Each row was made from one small tree. Brackets hold a mark, then the marks that hang from it, in alphabetical order. Every link used is in the known rows. Write each row's tree.
Known rows:
{miked {dape {bovi diza}} ditum}: [ -1.6   2.7 -16.8   0.2  -4.4  -1.4  -9.8  29.1   7.5  -4.1  -8.6  -6.4
  31.0 -10.3  -4.1  12.4 -18.5  -9.4 -28.5   1.6   4.0  21.8 -32.6  -9.5
  23.3  31.5  -2.7 -22.8]
{miked dape}: [ -5.8   2.7  -3.4   0.1   3.3  -7.7  -7.3   1.2   2.2  -1.9  -5.2   3.5
  15.6 -11.5 -15.3   1.0 -20.8  -2.0 -37.0  10.5  13.2  22.1 -27.6 -20.2
  10.6  16.2   3.1 -19.2]
{bovi bezubo}: [-12.3  -1.7  11.2  -6.2  -5.7 -12.1  -5.9  11.2   4.0  -6.1   6.1   5.7
  15.9  -3.7 -14.5  -9.0  -8.2   2.9 -19.6  21.1 -13.0  29.2 -34.2 -19.0
   6.7  12.1   3.4  -0.3]
{ditum miked}: [-21.5  -8.5  -7.5 -15.3   3.2 -10.9  -8.9  13.6  -4.7  -4.0  -1.1   0.3
  18.8 -27.1  -9.3  -4.9 -16.0  11.9  -3.1   7.5  -6.2  19.5 -37.6 -38.8
   4.2  11.2  -4.2 -16.4]
{ditum diza}: [-18.9 -12.7 -14.5 -28.2   7.0  -1.1  -0.6  14.0   5.8  -4.3  -6.0   4.2
  14.5 -21.9   4.6  -8.0 -12.1  -5.1 -22.9  17.0  -3.6  19.5 -43.8 -20.8
   5.5   7.7  15.9 -10.6]
{zape {miked dape {ditum diza}} rivizel vifof}: [-19.4 -66.1   9.6 -64.9   0.3  16.4  -8.0  37.4  11.7   0.5  -7.2  12.0
  29.5 -17.3  25.1  -4.1 -45.1  36.7 -51.6  31.1  35.2  28.9 -40.0 -13.0
  29.2  -4.8 -11.1 -23.4]
{miked {dape {bovi bezubo}} ditum}: [ -7.8   4.9  -2.7  -1.0 -13.9  -0.3 -11.8  19.0   9.0  -5.0  -7.8  -6.7
  31.5  -2.0  -8.1  -0.7 -14.2  -2.3 -25.1   7.1  -1.0  33.0 -26.4 -12.4
  19.2  23.2  -7.1 -15.4]
{soke {zape miked rivizel vifof}}: [-19.2 -42.8   7.4 -42.8  -1.3   1.0 -12.7  22.0   1.9   3.2   3.0  19.4
   8.3 -28.6  15.6 -13.2 -39.4  44.2 -28.5  23.0  18.7  44.0 -44.4 -27.7
  16.9 -17.5 -11.5 -14.0]
{nomo {rivizel dosel}}: [-17.9  -6.8   3.2 -17.0 -25.1  -4.1  -9.3  20.0   3.3   1.7   6.6   6.6
  11.1 -25.9  10.6 -10.3 -27.7  -1.5  -2.7   0.8  -7.9  13.8 -27.0 -33.9
   5.4   9.6   7.4 -17.4]
{diza bovi {ditum {miked dape}} fadibop}: [ -1.9   7.8 -32.4 -21.1  12.3 -11.2   7.9  10.1  -0.4 -14.8 -16.2  10.5
  20.4 -42.0   3.4  16.2  -4.5 -34.0 -62.4   0.0  -0.1  19.0 -40.4 -14.2
  20.0  21.2  16.7 -28.6]
{miked dape {ditum {diza {bovi bezubo}}}}: [ -7.3 -18.6  -3.9 -26.2   3.3  11.5   2.8  24.2  14.9  -9.0  -6.2   6.4
  31.5  -5.3   7.1   5.3 -10.4  -6.4 -44.7  24.6  12.9  28.0 -48.0  -8.1
  26.1  17.3  12.1 -11.3]
{bovi bezubo diza}: [  0.6  -3.6   6.8  -2.0  -0.3 -15.2  -0.7  27.6   4.6  -8.8  11.3   6.9
  17.2  -5.1 -13.4  -0.1  -0.1  -0.8 -28.7  23.4 -12.4  21.0 -39.9  -7.2
  10.7  21.6   9.6  -1.4]
{lide {bovi bezubo {diza {ditum {miked dape}} fadibop}}}: [ 10.7   3.2 -22.2 -20.0   9.1 -14.9   4.8  37.0   7.9 -21.7  -6.0   8.2
  13.7 -43.4  -0.7   4.3   9.0 -29.5 -46.0  -3.4 -15.6  21.0 -36.3  -3.2
  15.5  26.2  19.7 -15.3]
{rivizel dosel}: [-11.8  -5.0   0.1  -8.0 -17.5 -16.8 -13.2  19.8   1.9   1.7   7.6   2.7
  14.5 -12.1   3.1  -5.5 -11.1  -0.6   6.5  14.2   1.1  16.9 -33.7 -34.5
   1.0   9.6   2.9 -17.1]
{nomo {rivizel dosel} sazez}: [-11.6  20.7   9.3 -26.4 -24.4  -9.0  -7.2  27.9  10.5  -6.0  -6.6  11.4
  13.0 -32.4  13.1 -15.1 -34.1 -10.7  -9.4  12.5 -14.2  15.8 -28.4 -37.9
   7.4   5.9   4.2 -19.2]
{pulu fadibop}: [-25.6   5.6 -10.0 -14.3  12.2  -9.3 -10.5  24.3  -0.3  -4.4   4.2   6.8
  25.9 -12.5  -9.3   0.7 -26.0  -3.3  -6.2  21.3   0.0  20.0 -45.9 -20.1
   3.9  11.7 -11.8 -14.0]
{zape miked vifof}: [-24.3 -25.3   3.5 -43.7  -0.1 -13.9 -13.0  21.1   3.7   2.5   2.2  15.0
  13.1  -6.0   1.5 -12.6 -35.1  35.4 -22.3  20.9   5.2  30.6 -37.0 -26.8
   9.6   7.5  -8.2 -12.5]
{diza {bovi bezubo} {ditum {miked dape}} fadibop}: [  2.9   9.3 -18.9 -19.4   6.9 -12.9  10.7  12.2   1.8 -17.9 -10.2  11.2
  21.8 -33.5   0.9   8.9   7.6 -29.2 -67.1   7.9  -5.2  24.5 -39.1  -6.7
  19.9  20.9  17.1 -21.5]
{misa vifof}: [-18.5 -28.1   2.6 -10.4  -6.8  -7.9 -18.3   6.3   5.4  -6.5   0.1  -2.0
  14.1 -15.4  -1.8  -8.6 -27.8  17.9 -28.0   4.6 -14.9  31.7 -36.3 -17.3
   6.3  14.2   2.5 -11.2]
{diza {bovi bezubo} ditum fadibop}: [ -2.6   8.5 -14.7 -19.8   3.1 -14.1   9.4  13.0   6.9 -16.5  -6.7  16.0
  16.8 -22.6   2.6  10.1   1.6 -42.2 -58.5  14.5 -22.8  29.7 -43.5  -1.5
  19.4  18.2  23.5  -5.4]
{lide {bovi {diza fadibop}}}: [ -8.7  -4.4 -27.2 -15.8   9.1 -16.6  -3.9  38.4  11.7 -17.1  -3.2   9.6
   4.2 -37.8  -0.1  10.4 -14.8 -33.0 -18.8  -9.0 -15.2  18.1 -37.8 -18.6
  14.0  26.1  17.1  -7.8]
{dape {bovi bezubo {diza {ditum miked} fadibop}}}: [  1.9  17.2 -30.5 -11.3  -4.7 -21.1   3.9  30.3  -0.3 -15.2  -7.1  -2.0
  20.4 -35.6   1.4   0.6  15.7 -27.5 -38.4  -2.6 -31.0  20.4 -33.9  -1.6
   9.9  27.6  11.0 -18.5]
{bovi bezubo {diza ditum fadibop}}: [  9.8  12.1  -3.5 -10.3   8.9 -16.6  11.3  28.4   6.2 -18.4  -3.6  10.0
  24.2 -22.8  -3.1   5.2  10.9 -25.2 -56.0  21.3 -21.9  19.1 -41.0   5.5
  12.7  23.6  20.5  -5.4]
{ditum {diza bovi fadibop} miked}: [-22.9 -13.2 -36.2 -40.2  13.4  -6.6   8.5  24.7   3.6 -15.8 -10.4   9.1
  16.1 -44.9  16.4   3.4  -3.8 -18.3 -32.0   3.8  -0.6  13.4 -49.8 -28.4
  13.8  14.0  18.8 -21.4]
{zape miked {rivizel dosel}}: [-21.3 -37.4   7.8 -39.6 -22.6 -10.1 -13.1  37.2   0.9   3.3   5.1   8.0
  11.9  -7.0  17.8  -6.8 -25.5  15.3 -10.3  26.3  14.8  22.9 -26.8 -29.6
  14.2  -6.6 -16.9 -18.6]
{zape {miked {dape {bovi diza}}} {rivizel dosel} vifof}: [ -1.9 -46.0 -10.6 -37.7 -28.2 -14.3 -17.4  41.2   1.8   7.8  10.6   6.9
   8.0 -18.7  23.4  -2.5 -27.2  18.4 -38.7   9.2  30.5  19.8 -22.9 -10.4
  20.7   7.0 -10.1 -38.3]

Which tree is each row?
[ -8.5   6.3 -18.2 -19.9  -4.1   4.2   2.4  28.2  14.5 -14.9 -19.8  -5.7
  34.2 -20.0  10.8  -4.5  -2.8 -16.0 -42.3   6.9   4.3  25.6 -30.2  -5.8
  18.5  22.4   6.3 -19.7] => {miked {dape {bovi bezubo}} {ditum {diza fadibop}}}
[ -8.2  -6.5 -25.7 -30.8  11.1  -5.6  12.9  20.9   5.4 -18.6  -8.8   8.2
  18.0 -36.1   9.3  -0.4   8.1 -14.8 -55.7   9.6  13.9  16.8 -41.4 -15.5
  16.9  17.9  19.2 -24.1] => {ditum {diza {bovi bezubo} fadibop} {miked dape}}
[-11.5   3.6 -13.6  -2.4  -9.0   1.3 -14.3  16.7   7.4  -2.1 -13.1  -7.4
  30.0  -9.3  -5.0   5.5 -25.0  -6.4 -20.9   0.2   3.5  28.9 -27.6 -19.3
  18.8  23.6  -8.1 -21.7] => {miked {dape bovi} ditum}
[ -8.9 -45.6  18.3 -41.3 -14.8   8.3 -16.3  38.0   7.1   5.1   2.3  14.9
  24.9 -21.9  27.8  -9.9 -35.9  52.3 -20.1  28.1  42.6  39.6 -41.6 -30.3
  22.7 -14.7 -18.6 -26.5] => {soke {zape {miked dape ditum} {rivizel dosel} vifof}}
[  2.5  12.0  -9.6   1.4  -5.2  -5.8  -2.0  35.2  11.7 -14.6 -10.1  -4.3
  34.2 -11.2  -3.1   9.1  -4.7 -15.7 -41.3   4.7   1.3  22.5 -27.7  -2.6
  23.9  34.6  -0.5 -17.8] => {miked {dape {bovi bezubo {diza fadibop}}} ditum}
[ -1.3  15.0 -18.2 -16.6  13.9 -10.6   5.5   8.9  -1.8 -14.0 -21.0   3.0
  26.5 -44.3  -2.3   3.5  -4.0 -16.3 -52.5   3.9  -0.6  16.3 -32.2 -17.7
   9.8  16.9   8.3 -28.9] => {diza {ditum {miked dape}} fadibop}
[-14.5 -17.5 -15.5 -30.7   0.7  -3.3   4.2  16.9   8.5  -7.8   3.9  11.8
  10.6 -11.9   7.2  -2.8  -1.5 -16.2 -35.7  21.1  -7.8  26.7 -50.3 -10.7
  14.5  11.3  23.6  -3.4] => {ditum {diza {bovi bezubo}}}
[-12.1 -12.1 -19.4 -27.7  11.3   0.3   1.4  13.6  -0.6  -6.2  -9.8  -0.4
  19.9 -34.6   1.9  -9.0  -5.8   9.5 -32.1  10.7  15.7  13.6 -38.7 -26.3
   6.3  10.1   8.8 -27.9] => {ditum diza {miked dape}}
[-24.0 -65.8  22.9 -56.7 -22.7   1.5 -20.0  48.9   8.6   5.2   8.3  11.0
  28.2  -9.8  29.1  -4.5 -44.2  40.1  -5.8  30.9  20.8  27.5 -38.6 -30.9
  22.7  -7.2 -21.5 -19.8] => {zape {miked ditum} {rivizel dosel} vifof}
[ -1.4   3.2 -12.8 -15.7   7.1  -6.1  -1.9   3.5  -4.6  -3.7 -12.1   1.4
  23.8 -31.6  -8.2  -0.5  -6.9  -2.9 -40.0   9.8  -2.4  21.1 -36.3 -18.5
   8.1  12.7   5.6 -26.2] => {diza {ditum {miked dape}}}
[-12.6 -18.8 -31.3 -31.7  10.1   0.0   3.3  14.3   0.8  -6.4  -5.6   6.2
  14.2 -32.8   7.3   2.2  -6.0  -6.2 -40.8   7.0  16.3  16.3 -46.3 -22.6
  15.4  14.6  15.9 -28.0] => {ditum {diza bovi} {miked dape}}
[-16.0 -49.1  10.4 -44.7 -20.0   3.8 -17.1  34.7   8.9   1.4  -0.9   5.1
  25.9  -6.0  13.7  -6.2 -40.1  30.7 -43.9  19.1  18.2  39.8 -24.9  -8.5
  30.3   3.6 -22.9 -21.2] => {zape {miked {dape {bovi bezubo}} ditum} rivizel vifof}
[ 15.0  13.1  -6.8 -10.1  12.1 -15.3  12.7  27.7   1.8 -19.3  -6.6   5.4
  28.4 -32.9  -5.4   4.1  16.6 -14.3 -63.1  15.6  -5.8  14.7 -36.4   1.4
  13.4  25.9  14.7 -19.2] => {bovi bezubo {diza {ditum {miked dape}} fadibop}}
[ -1.9  10.9 -21.6   0.2  -0.1  -4.6  -4.5  33.1   9.8 -11.5 -15.5  -4.5
  33.6 -19.6  -0.1  15.0 -15.7 -19.6 -37.0  -2.5   5.5  18.4 -29.5  -9.7
  24.6  34.2  -0.3 -25.1] => {miked {dape {bovi {diza fadibop}}} ditum}
[  1.0  11.0 -19.3 -11.4  -7.4 -11.1  -3.3   6.2  -4.7  -4.9  -9.9  -4.3
  20.8 -27.5  -6.9  -7.4   4.8 -10.0 -40.3   2.4 -14.6  28.0 -29.1  -9.2
   7.6  16.7   4.5 -25.0] => {diza {ditum {miked {dape {bovi bezubo}}}}}
[  6.8  -2.7  -0.7 -15.1   4.1 -13.3   4.8  28.3  -1.6 -10.3   4.5   5.0
  24.6 -22.3  -7.2  -0.9  12.3  -2.1 -36.0  22.2 -23.7  20.2 -46.1  -4.0
   9.3  19.3  11.6  -9.1] => {bovi bezubo {diza {ditum miked}}}
[  4.9   1.7 -18.1 -20.9   6.4 -16.2   3.3  38.7  12.1 -20.4  -3.1  11.6
   9.7 -34.2   1.3   5.2   4.1 -39.6 -38.3   1.9 -30.6  24.6 -40.4   0.0
  14.5  24.0  25.0  -1.8] => {lide {bovi bezubo {diza ditum fadibop}}}
[  4.2  11.3 -17.6 -12.5  14.8 -14.8   7.9  25.6   4.3 -14.2 -10.7   9.2
  21.9 -32.5   0.1  12.9  -2.4 -30.3 -50.4  12.4 -16.3  13.5 -42.0  -2.7
  13.4  23.6  19.7 -13.5] => {bovi {diza ditum fadibop}}
[  0.3   7.3   1.4  -3.6   6.1 -18.9   6.2  31.5   7.5 -18.2   3.0   8.6
  19.9 -16.5  -8.1   3.1   3.5 -12.8 -40.2  18.3 -10.5  16.8 -36.1  -6.3
  12.4  25.8  11.9  -3.7] => {bovi bezubo {diza fadibop}}
[-19.0 -14.7  -7.7 -35.6   5.8   5.7   7.4  34.8  16.8 -17.5  -9.5   9.2
  32.3 -17.0  15.7   5.7  -8.5 -17.8 -32.4  22.1  -6.1  25.6 -52.6 -14.6
  24.0  16.5  14.6  -3.4] => {miked {ditum {diza {bovi bezubo} fadibop}}}
[-23.9 -47.6   3.2 -62.9   7.3  15.2  -2.7  42.2  12.1  -7.0 -11.9  17.9
  26.4 -39.1  35.8 -10.9 -35.9  39.1 -34.1  27.2  23.6  40.1 -52.9 -24.6
  24.5 -16.5  -7.8 -15.0] => {soke {zape {miked {ditum {diza fadibop}}} rivizel vifof}}
[ 10.5  23.7 -36.9   0.2   1.9 -15.5   1.4  15.8   2.6  -9.6 -15.7  -0.1
  16.7 -30.2  -2.2  11.0  -1.8 -37.4 -62.2  -6.9  -3.8  16.7 -26.4   3.1
  15.4  30.7  14.9 -29.2] => {miked {dape {bovi {diza ditum fadibop}}}}
[-10.8  -4.2  -7.7 -24.6  13.9   9.9   4.8  25.5  15.0 -13.8 -22.7   1.9
  37.1 -24.2   8.8   3.5 -17.0  -7.0 -43.1  16.6  19.6  17.3 -39.0 -16.5
  19.6  17.4   7.2 -19.8] => {miked dape {ditum {diza fadibop}}}
[-19.3 -30.6 -10.5 -61.7  10.4   3.5   0.4  37.8  16.2  -7.9 -13.8  17.7
  28.6 -14.5  23.7   1.1 -31.7  18.4 -55.3  22.4  28.8  27.1 -46.4 -14.7
  28.4  15.6   2.2 -22.3] => {zape {miked dape {ditum {diza bovi fadibop}}} vifof}
[ 14.5  24.6 -25.3   1.8  -3.1 -17.2   3.7  18.0   3.9 -12.3 -10.0   0.3
  18.3 -22.7  -5.0   4.9   8.9 -33.9 -65.7   0.0  -8.7  21.4 -24.7  10.1
  15.0  31.0  15.2 -22.7] => {miked {dape {bovi bezubo {diza ditum fadibop}}}}
[-12.6  -8.2 -36.8 -32.6  15.8  -4.4  10.2  18.5   3.5 -15.2 -14.3   7.6
  16.5 -44.0  12.1   5.3  -2.7 -18.5 -51.6   1.8  18.2  12.1 -42.8 -22.1
  17.4  18.2  18.8 -30.8] => {ditum {diza bovi fadibop} {miked dape}}
[ -8.5  -3.5 -12.6 -19.0  -8.7   7.5  -4.0  23.7  12.2  -6.9 -12.6  -6.9
  31.4  -9.8   6.6  -7.5  -5.6  -4.7 -32.5  11.8   2.5  29.3 -33.7  -6.5
  17.7  19.2   3.8 -17.2] => {miked {dape {bovi bezubo}} {ditum diza}}
[-20.1 -58.3  12.6 -51.1 -23.0 -10.9 -18.4  35.4   2.3   7.5  12.8  13.8
  11.0 -15.3  23.7  -9.5 -37.3  32.7 -15.8  25.3  20.8  24.7 -32.5 -28.3
  14.4  -8.8 -12.9 -22.8] => {zape miked {rivizel dosel} vifof}
[  1.0   7.0 -20.7 -18.1  16.6 -15.1   8.2  29.9  -0.9 -15.8 -10.7   6.0
  25.7 -43.5   1.5   9.9   1.9 -19.0 -42.1   7.9 -15.4   9.9 -43.7 -12.0
  11.0  23.1  13.8 -20.3] => {bovi {diza {ditum miked} fadibop}}
[-10.9   9.9 -18.5 -23.6  12.0 -12.5   4.1  14.8  -2.1 -14.2 -18.0   3.9
  25.5 -45.3   1.6   1.1  -4.8 -16.9 -34.6   5.6 -17.2  17.5 -38.0 -23.2
   6.5  13.3   7.7 -20.3] => {diza {ditum miked} fadibop}
[-23.2 -24.3 -31.1 -39.4   7.9  -2.6   2.2  19.8   0.7  -6.6  -2.3   8.0
  13.9 -34.1  11.4   0.2  -6.7  -6.3 -19.9   9.1  -2.6  18.1 -53.7 -28.6
  12.4  10.5  16.0 -18.2] => {ditum {diza bovi} miked}
[-24.9 -74.1  13.1 -72.6 -18.6   8.4 -12.5  53.6  11.9   4.0   3.9  10.4
  28.7 -17.6  41.6  -9.9 -36.5  38.4 -12.0  34.8  24.1  24.3 -45.5 -25.8
  20.9 -10.7 -11.1 -21.4] => {zape {miked {ditum diza}} {rivizel dosel} vifof}
[  1.2  -4.0 -15.6 -17.8  10.7 -11.3   1.5  25.3  -3.3  -6.8  -2.5   4.5
  23.0 -33.0  -3.6   6.9  -1.4  -7.3 -30.6  13.3 -17.2  14.2 -47.6 -12.6
   9.5  19.5  11.3 -17.6] => {bovi {diza {ditum miked}}}
